Each row was made from one small tree. The marks that hang from a mark follow it in brackets, in alphabetical order. Every link used is in the known rows. Write each row's tree.
In the rows, zero is written as 128.
Known rows
X{H{B{K T}}}: [106 107  99 120 136 168 122 163  88 115  99 105 180 114 116 120 131]
H{B{K T} X}: [116 125  89 138 164 148 115 191 113 109  97 117 173  99 118 110 141]
T{B{H}}: [119 101 180 120  82  82  86 104 111 136 122 131 164 124 217 126 142]
W{L{J}}: [167  84 206  76 143  59 122  82 217 130 181  99 119 158 175 155 131]
J{H{B{T}}}: [126  83 129 123  98 115 108 156 150 134 123 110 166 147 128  74 100]
H{B{K T} J X}: [113 166  54 144 173 165 141 201  92 103  83 135 150  86  83 135 134]
L{J{H{B}}}: [158  97 133  94 113 114 150 120 216 117 162 119 149 151 145 136 119]
H{B{T}}: [114  87 126 106 118 104  77 181 172  99 134  97 195 112 154  79 103]
B{H{J X} K T}: [ 97 175 117 163 143 142 120 121  54 122  67 140 106 129  90 133 129]
X{H{J}}: [138 118 117 140 109 132 140 113  93 127 172 152 114 104 115 161 127]
H{B J X}: [136 152  56 149 144 150 140 189 123  94 153 156 141  88 119 134 136]
L{J{H{B{T}}}}: [134 116 133  79 118 104 131 138 212 122 129  98 161 165 121 104 108]
W{L{J{H}}}: [176  82 205  94 123  72 149  60 201 159 167 116  88 188 149 154 137]
L{J{H}}: [170  76 184 102 103  78 143  75 210 140 181 127 117 158 147 154 115]
B{K T{J{H{X}}}}: [115 144 140 159 133 138 129 109  79 172 120 140  68 123  78 115 112]
L{J}: [153  79 175  87 122  67 114  94 227 106 198 110 148 125 168 158 111]
J{H{B X}}: [150 118  97 162 118 142 147 151 119 133 148 155 139 127 128 116 147]
T{B J{H{X}}}: [134 153 141 146 109 118 142 126  83 192 165 167  80  99 143 135 148]
L{J{H{B{K T}}}}: [135 110 126  88 138 130 147 136 185 123  94  96 154 153 113 133 116]
B{H K}: [122  85 174 146 101 112  97  74 113 114 107 118 140 135 179 133 115]
L{J{H{B{K} X}}}: [161 132  99 125 157 160 187 129 151 123 123 138 128 132 112 174 155]
X{H{B J}}: [130 140  60 126 119 168 145 158 100 101 152 142 145 103 113 146 128]

Which tree is each row?
[ 76 182 153 145 132 140  94 104  73 133  98 117  89 131 106  99 118]
B{H{X} K T{J}}
[166 104 157  87 132 109 156 110 207 135 143 109 120 178 152 140 142]
W{L{J{H{B}}}}
[151 107  90 171 137 167 163 151  94 136 109 155 133 115 121 140 155]
J{H{B{K} X}}
[113 132  82 110 126 123 100 192 155  95 120 113 172 108 117  95  93]
H{B{T} J}
[102 110 168 113 125 108  81 123 140 131 137 100 117  99 125 106  72]
B{K T{J}}
[ 73 147 188 113  87  95  53  87 135 124 133  97 111 149 138  61  74]
B{H T{J}}
[ 95 175 147 144 124 145 119 105  49 151 103 149  97  96 164 148 156]
T{B{H{X} K} J}
[137 152 110 105 147 130 149 148 175 133 131 122 143 157  95 113 139]
L{J{H{B{T} X}}}
[ 82 151  98 108 133 184 117 150  84 122 113 101 136 104  98 108 107]
X{H{B{K T{J}}}}
[127 157 100 152 115 154 139 149 120 140 163 152  92 114 111  97 118]
T{J{H{B X}}}
[120 165 118 167 119 125 125 105  86 113 135 163 101 129 125 135 130]
B{H{J X}}
[129 138  61 140 137 194 158 156  73 101 115 142 142  91 108 171 139]
X{H{B{K} J}}
[121 160 107 176 135 149 139 105  64 115  98 161  93 119 116 162 144]
B{H{J X} K}
[ 95 141 161 147 119  98  81 107  97 126 122 124 140 156 131  81 133]
B{H{X} T}
[169 114 159 127 129  95 164  87 170 148 183 147 100 150 120 162 148]
L{J{H{X}}}
[130 153  87 161 135 182 155 147  96 140 130 150  91 104 103 127 128]
T{J{H{B{K} X}}}
[134 148 138 155 130 145 155 122  57 188 125 169  74  87 136 167 156]
T{B{K} J{H{X}}}
[ 99 138 153 156 134 126  98 103  75 129  82 123 132 143 123 113 138]
B{H{X} K T}
[113 124  73 118 146 148 116 193 131  96  80 111 165  92 112 122 100]
H{B{K T} J}
[115  94 166 129 102 109 103  97  88 137  88 128 158 110 207 153 147]
T{B{H K}}
[ 95 183 123 156 124 116 103 118  78 118 106 140 111 146  99 104 124]
B{H{J X} T}
[160  95 121 102 128 144 163 120 191 115 124 118 143 141 140 166 129]
L{J{H{B{K}}}}
[168 143 133 114 161 130 180 120 168 143 145 132 103 175 126 141 180]
W{L{J{H{B X}}}}
[ 95 142 137 134 117 119 101 102  92 113  69 117 122 138 119 124  96]
B{H{J} K T}
[178 122 188 121 153  94 171  72 159 168 168 134  71 181 129 162 167]
W{L{J{H{X}}}}
[ 89 135 123  93 115 119  72 175 175 104 151  92 155 106 136  67  74]
H{B{T{J}}}
[159 135 110 115 141 135 170 138 176 121 159 139 134 145 117 142 150]
L{J{H{B X}}}
[128 128  98 159 144 158 141 166  84 141  84 133 144 129  93 109 143]
J{H{B{K T} X}}
